Known rows, with every step that occurs:
kuno-farim-seme-nupes-fugaloz-gifig: [-33 -44 -61 37 51 12 30 33 -14 23 28 49 16 -46 -11 29 25 -58 -8 -14 -10 18 -5 -9 14 -11 52 14 13 -3 19 -27 10 -23 -50 41]
nupes-pesi-gifig-zubo: [-14 29 12 -29 3 2 -11 4 -3 20 12 -27 -14 -23 -32 -10 29 14 9 -38 0 -24 -64 74 14 3 12 13 -19 -26 -5 15 3 47 -35 -5]
nozof-gifig: [-2 -8 -13 -7 4 7 -4 -3 -8 13 11 -1 19 0 0 2 2 -14 -1 10 1 -5 -28 20 10 -8 38 -4 0 -2 -2 8 4 6 -4 2]
pesi-nupes-fugaloz: [-14 -11 -26 -15 -5 7 -3 8 7 -3 -11 -7 7 -29 -7 10 24 -39 4 5 -30 -11 -41 20 10 -6 -14 29 7 -16 -12 -2 -26 -10 -2 12]
nozof-gifig-fugaloz-nupes: [9 -29 -39 10 27 7 6 -24 -39 26 18 2 -12 -34 -22 10 -15 -14 19 -13 -17 -25 -32 -15 32 -4 19 -8 -5 10 2 7 12 -13 9 10]
seme-farim: [-11 -14 -9 -31 4 1 2 10 -1 -9 -30 6 -26 -34 -15 -2 5 -16 27 -9 4 1 8 -6 -17 3 -15 2 -1 9 -5 -7 3 -5 -24 2]
nupes-seme-farim-nozof-gifig: [2 -40 -2 -31 15 12 1 14 -31 30 -29 15 3 -68 -39 -28 -30 -37 12 1 32 -29 -22 -16 9 -2 10 9 11 -14 1 -24 -3 12 -50 2]
zubo-farim-pesi-gifig-fugaloz-nupes-seme: [-31 -16 -32 22 28 14 -49 -31 -18 33 42 9 -9 -47 -17 30 -43 -12 21 -17 -9 -35 -34 33 30 5 3 8 18 -39 -2 3 -34 22 -38 -1]
fugaloz-nupes-pesi: [10 -4 -2 -17 5 9 19 -3 -9 30 12 -9 -24 -15 -23 42 -17 -13 18 7 -28 -9 -30 2 12 6 -20 6 -14 6 -17 0 1 -13 18 7]
fugaloz-gifig-nozof: [-13 -11 -13 7 19 7 11 15 -16 -1 -11 27 -19 8 -1 3 -9 39 3 -22 22 -9 -2 28 24 -5 8 16 -9 1 -1 -11 34 -13 -35 -12]
farim-pesi-gifig-fugaloz-nupes-seme: [-5 -16 -48 14 30 4 -32 -32 -37 50 19 13 -24 -57 -40 20 -55 -28 14 -15 -17 -32 -25 12 33 -3 17 7 7 -29 1 5 -6 5 -40 1]
fugaloz-nupes-seme: [13 -13 0 -5 5 3 23 -4 -19 33 2 0 -37 -11 -36 30 -29 -20 2 2 -9 -19 0 9 13 -2 -1 12 -2 -10 -10 -4 -8 -8 13 6]
nupes-fugaloz-gifig-pesi-farim: [-15 -25 -47 -25 25 16 39 14 3 3 7 23 -81 -50 -25 6 1 18 3 -32 8 8 -36 -2 26 -5 14 11 16 -22 -52 -13 4 -28 -64 14]
zubo-farim: [-26 -1 13 11 -2 10 -18 5 21 -17 24 -4 10 9 23 11 11 17 10 0 8 -4 -7 25 -5 9 -12 -1 14 -7 -4 -2 -29 18 2 0]
pesi-pote: [-26 -7 -16 -20 3 -10 -2 -8 8 -18 -9 -2 -21 -1 -21 18 3 -21 3 -20 15 -11 -7 12 -12 -5 15 6 14 -1 -1 2 -8 -12 1 4]
kuno-farim-nozof-gifig: [7 -19 5 11 10 6 6 5 -32 37 4 24 32 -23 0 -10 41 -38 -9 -28 6 -25 -34 -2 15 -9 22 -8 8 -7 23 -8 -7 3 -15 12]
fugaloz-nupes-seme-farim-pesi: [-10 -30 -31 -27 6 10 -25 -12 -9 35 -24 11 -46 -62 -47 37 -41 -42 26 9 -13 -6 8 -18 -6 6 0 15 7 -3 -20 -11 -7 -23 -23 1]
seme-nupes-pesi-gifig-zubo: [-22 23 -3 -14 18 11 -9 17 -12 20 21 -32 5 -34 -35 -3 26 -8 14 -1 3 -24 -56 92 12 2 18 17 -20 -9 -2 1 -2 49 -30 -4]
kuno-farim-seme-nupes: [-23 -27 -25 27 28 0 -12 16 -17 16 29 20 27 -23 -9 33 5 -65 3 2 -4 -3 11 -1 -6 0 29 -2 10 -3 21 -9 5 -15 -17 24]
nozof-gifig-pesi-farim: [-10 -20 -26 -42 10 10 -9 -7 -11 7 15 -2 -51 -31 -18 11 -8 -4 11 -2 15 -15 -41 33 15 -2 29 -9 11 -20 -50 16 3 -12 -32 1]
pesi-gifig: [-7 7 -12 1 5 -1 4 -8 -8 10 5 -4 -9 5 3 3 1 -19 7 -7 -4 -15 -31 57 8 -8 16 3 -4 -18 -2 12 -1 23 -34 -2]
pote-pesi: [-15 10 -10 20 -6 3 -14 -12 -5 3 7 6 -2 1 -2 24 -32 -21 10 -27 -18 20 23 -12 -2 3 -18 20 2 -4 8 4 10 -24 -3 -3]
seme-farim-nozof-gifig-zubo: [-2 -23 4 -24 0 10 -20 -2 -15 12 -24 -17 -12 -74 -35 -64 35 -12 18 -29 25 -38 -41 -5 5 9 11 0 -6 2 -9 -16 6 22 -45 -6]
pesi-gifig-fugaloz-nupes-seme-farim-nozof: [9 -41 -22 -7 35 4 24 -14 -61 42 -16 19 -52 -98 -59 -19 -48 -46 45 -45 7 -61 -32 -17 28 1 -34 12 2 -20 4 -21 -5 18 -70 3]
pote-pesi-nupes: [-19 8 -23 -5 -15 2 -40 -9 -10 -6 -1 -12 1 4 1 45 -40 -63 18 -11 -39 3 4 28 -5 7 -11 41 -2 -19 4 7 -2 -29 7 2]
farim-pesi-gifig: [-22 12 -33 9 3 6 -48 -24 3 20 11 -3 7 -11 11 11 -17 -18 0 12 -14 -4 -31 40 8 -3 23 1 5 -20 -3 12 -5 12 -46 -10]
fugaloz-nupes-pesi-farim: [-1 0 -16 -57 7 4 14 -4 -5 27 -6 6 -80 -22 -35 45 -31 -31 30 -16 -21 -16 -47 21 12 8 -21 10 -11 2 -28 3 -6 -11 9 11]
pesi-farim-nozof-gifig-zubo: [-2 -3 2 -32 2 3 -26 -12 -11 16 -11 -6 -51 -47 -29 -64 15 -13 1 -40 33 -45 -63 11 20 9 27 -3 -3 -9 -14 -9 -4 30 -34 -4]
fugaloz-nupes-pesi-pote: [-15 -10 -17 -40 6 -2 15 -6 -2 13 5 -11 -40 -16 -43 61 -16 -40 21 -18 -14 -22 -33 16 1 1 -10 15 -1 5 -15 2 -8 -22 19 12]
gifig-zubo: [-2 14 19 -7 -9 -3 -17 -3 7 -2 3 -23 -19 -13 -21 -33 37 27 -5 -35 11 -14 -14 16 -1 7 12 3 -9 -4 -3 2 5 19 -3 -6]
nozof-gifig-fugaloz-nupes-seme: [11 -37 -27 -1 33 6 11 -15 -52 43 17 13 -17 -44 -50 8 -35 -18 9 -15 -5 -34 -24 -1 35 -9 34 4 2 -9 8 2 5 -9 1 11]
nupes-seme-farim-nozof: [5 -31 13 -22 9 8 12 14 -23 18 -36 19 -13 -66 -41 -32 -33 -27 16 -9 29 -24 3 -38 -2 6 -28 11 9 -13 0 -33 -9 7 -46 -2]
pote-pesi-farim-kuno: [-30 41 -25 -15 -11 7 -37 -24 -15 0 -26 2 -69 -29 -17 22 -62 -23 3 -52 -6 0 -6 -47 -2 5 -14 7 19 -9 -18 13 5 -24 -20 7]
gifig-fugaloz: [3 -12 -14 7 23 -3 -9 -8 -24 -4 9 13 7 -31 -17 -21 -13 18 11 -29 4 -7 1 -35 12 3 -9 -5 3 1 21 -1 7 -1 -8 1]
nozof-gifig-pesi: [-1 -24 -15 -4 5 16 -6 -3 -13 11 31 -17 14 -22 -6 11 6 16 0 18 8 -12 -27 13 19 -6 23 -7 12 -17 -36 13 11 -16 -23 -3]
farim-pesi-pote: [-37 -8 -35 -12 0 -5 -52 -22 20 -9 -3 -1 2 -18 -15 26 -19 -30 -3 0 7 -4 -2 -5 -11 0 22 3 20 -1 -5 1 -13 -23 -12 -2]

Rows:
[2 -30 -12 -33 8 6 28 5 -21 26 -27 6 -62 -46 -53 27 -20 -35 32 -8 -2 -17 3 0 -6 1 -8 15 -1 -3 -18 -10 -2 -12 -8 8] : fugaloz-nupes-seme-farim
[-43 -11 -52 9 9 16 -2 12 -11 -2 -17 27 -12 -22 -10 42 -23 -21 14 -42 -27 3 -18 40 29 -7 -18 65 0 -17 -2 -11 19 -51 -33 -3] : pote-pesi-nupes-fugaloz-gifig-nozof
[-25 -20 -30 10 23 15 40 20 -4 2 -18 36 -14 -24 -10 -10 12 40 -6 -31 11 -3 -23 16 37 -12 -8 25 -1 0 -7 -15 20 -21 -37 -3] : nupes-fugaloz-gifig-nozof
[-6 8 -44 -47 25 14 -23 -28 -54 39 -1 3 -64 -73 -54 26 -52 -16 20 -40 -10 -42 -85 -49 33 1 7 -15 8 -2 -27 17 6 -4 -16 22] : nozof-gifig-fugaloz-nupes-pesi-farim-kuno
[-12 -8 -16 -21 0 1 -65 3 -21 33 -3 19 15 -21 -21 52 12 -59 -7 -9 -19 -19 -5 38 -7 -3 41 32 15 -42 12 -2 -24 -13 -10 14] : kuno-farim-pesi-nupes-seme
[-15 -36 11 23 0 31 -24 -3 -1 6 58 -18 40 -40 20 -12 2 20 8 20 25 -33 -43 -8 25 11 -16 -12 30 -25 -37 -10 -18 8 -37 -8] : zubo-farim-nozof-gifig-pesi
[8 -18 -25 7 32 -2 23 -19 -49 41 20 8 -40 -40 -49 15 -37 -21 20 -31 -9 -41 -28 33 35 -8 7 10 -2 -29 9 4 -1 18 -28 7] : pesi-gifig-fugaloz-nupes-seme
[-49 -10 -22 27 23 29 12 36 22 -13 30 -6 -2 -41 -5 -15 68 22 -2 -11 16 -3 -28 32 12 4 33 19 5 5 -5 -29 -24 28 -26 12] : seme-nupes-fugaloz-gifig-zubo-farim
[-7 4 -17 -13 35 0 -1 -4 -34 18 19 10 15 -38 -27 3 -20 -3 24 -35 -6 -19 -48 33 25 -2 -14 4 -6 -23 16 10 4 27 -40 4] : nupes-pesi-gifig-fugaloz
[-27 -2 -7 -43 11 -5 -2 6 6 -5 -1 0 -1 -14 -36 34 -11 -21 10 -23 10 -9 -25 22 -7 -1 -6 15 6 -5 1 1 -8 -9 1 7] : nupes-pesi-pote
[-35 -32 -49 33 30 12 4 11 7 3 22 14 32 -60 -17 -1 -20 -52 -2 36 -8 7 -14 -31 15 -1 -10 7 19 3 -3 -14 -7 -16 -25 18] : farim-seme-nupes-fugaloz
[-22 31 -21 -43 12 16 -27 14 -21 10 -17 -2 -34 -51 -34 22 -34 -21 8 15 7 -19 -45 -28 2 6 -5 -1 10 7 -23 -5 -6 13 -17 14] : seme-nupes-pesi-farim-kuno
[-27 34 -6 12 -8 0 -23 -19 -7 12 10 -22 -29 -10 -17 -6 3 -15 12 -68 -11 -6 -16 63 6 2 10 24 -11 -25 3 20 14 17 -35 -11] : pote-pesi-gifig-zubo
[-33 -20 -7 49 20 32 6 31 14 -1 29 -2 15 -64 -1 -48 48 18 -4 -7 23 -20 -38 -14 25 11 3 18 10 1 -3 -50 -29 32 -44 6] : seme-nupes-fugaloz-gifig-zubo-farim-nozof
[1 -26 -31 -14 2 13 -17 9 -15 -1 35 -15 -25 -5 0 41 -4 -2 10 14 -10 -12 -15 25 10 3 32 29 2 -33 -34 -9 17 -23 -47 8] : fugaloz-gifig-pesi-nupes
[-40 0 -9 18 -5 17 -70 -14 34 -8 29 -1 33 -6 31 20 -6 6 2 20 -1 7 -4 4 -5 14 -1 -4 20 -9 -11 -2 -32 8 -12 -7] : zubo-farim-pesi
[16 -42 -28 -19 37 4 5 -19 -60 51 -9 33 -61 -76 -61 -22 -66 -43 22 -34 19 -58 -54 -30 47 2 7 1 7 -16 -2 -15 -9 0 -25 8] : pesi-farim-nozof-gifig-fugaloz-nupes-seme
[-4 -7 -6 -24 23 13 -2 20 -14 19 -9 14 -14 -56 -30 -8 -43 -39 21 24 15 -22 -39 -7 13 14 -29 8 1 7 -5 -31 -17 13 -23 3] : seme-nupes-pesi-farim-nozof
[-56 -67 -84 23 48 15 16 18 4 -9 50 7 -1 -68 -40 36 -27 -40 1 12 13 2 -15 -19 20 -6 38 20 34 -15 -37 -27 10 -46 -74 27] : farim-seme-nupes-fugaloz-gifig-pesi-pote
[-30 5 12 -3 -3 16 -39 -2 17 -7 35 -29 10 -7 3 -16 54 25 0 -22 22 -23 -44 60 4 8 37 -2 2 -13 -6 11 -16 42 -5 -4] : nozof-gifig-zubo-farim
[-44 13 9 13 -13 14 -88 -17 40 -11 31 -24 10 -28 8 -15 35 29 -3 -13 8 -7 -16 12 -5 21 4 -2 11 -11 -13 -1 -27 26 -12 -13] : gifig-zubo-farim-pesi
[-55 -16 -2 34 14 11 -60 8 23 -18 56 -29 21 -31 -3 -17 4 -12 8 14 18 -14 -15 19 -1 23 10 2 12 -9 -3 -11 -13 30 -22 6] : gifig-zubo-farim-seme-nupes
[-2 -39 -34 -9 22 20 37 10 -7 16 3 28 -62 -76 -23 -26 -14 10 3 -30 16 -13 -49 -50 39 2 -13 10 22 -23 -46 -33 -3 -22 -80 9] : nupes-fugaloz-gifig-pesi-farim-nozof
[-15 9 -10 -30 -10 11 -24 -3 -15 -6 -35 -11 -28 -54 -18 -4 -4 -2 13 -17 5 -12 -9 -63 -17 3 -13 -8 13 4 -20 0 8 0 -34 10] : seme-farim-kuno
[-23 16 -24 -19 1 -2 -15 -11 -2 -1 -15 22 -63 -7 -14 25 -51 -41 18 -48 -8 15 5 14 -6 6 -9 19 3 -7 -4 7 3 -27 -8 0] : pote-pesi-farim
[-26 -31 -31 -23 8 5 -7 -8 -6 -5 26 -20 -5 -22 -29 31 8 -9 5 -8 20 -22 -32 27 7 -11 37 -1 22 -18 -38 15 3 -25 -20 3] : nozof-gifig-pesi-pote
[15 -53 -11 -4 32 5 13 -6 -54 31 -22 20 -39 -102 -65 -28 -45 -32 40 -39 9 -46 -6 -76 20 10 -48 9 6 -4 5 -33 -3 -9 -36 4] : gifig-fugaloz-nupes-seme-farim-nozof
[-50 -28 -34 -19 36 -5 -15 20 -10 9 26 24 26 -36 -46 65 -3 -81 12 -22 5 -7 -12 22 -12 -2 26 13 17 -5 23 -8 -4 -22 -16 33] : kuno-farim-seme-nupes-pesi-pote
[-14 -61 -40 -37 0 28 -7 12 -17 11 -12 -15 6 -112 -26 -9 15 -48 29 13 -10 -38 -70 -17 20 1 -33 24 24 -25 -50 -20 -15 -27 -64 5] : seme-farim-nozof-gifig-pesi-nupes-fugaloz
[-33 -6 -21 -28 25 4 -4 24 -3 -6 3 -5 13 -25 -40 44 -10 -39 15 20 9 -8 -15 29 -10 -1 6 16 7 12 4 -10 -11 -6 5 8] : seme-nupes-pesi-pote
[2 -48 -37 -34 38 9 15 -3 -52 34 -9 19 -36 -77 -68 12 -32 -34 36 -27 1 -32 -20 -9 19 -5 16 7 -1 -2 1 -5 10 -9 -21 13] : nozof-gifig-fugaloz-nupes-seme-farim
[-31 -21 -44 11 63 0 -17 13 -49 34 48 33 43 -62 -37 33 -14 -60 26 -30 -11 -19 -37 40 20 -2 16 7 6 -23 38 2 9 13 -57 27] : kuno-farim-seme-nupes-pesi-gifig-fugaloz
[-8 -17 -34 9 21 12 45 19 6 10 -1 27 -15 -18 -4 -3 16 6 -14 -15 -5 15 -14 -17 19 -12 27 16 2 -4 -5 -17 5 -14 -34 17] : nupes-fugaloz-gifig
[-23 -15 -28 -21 2 8 -50 -11 13 2 -26 7 -8 -50 -11 8 -14 -22 21 7 -6 13 9 -20 -17 9 -5 0 6 8 -12 -6 -2 -18 -37 -4] : seme-farim-pesi
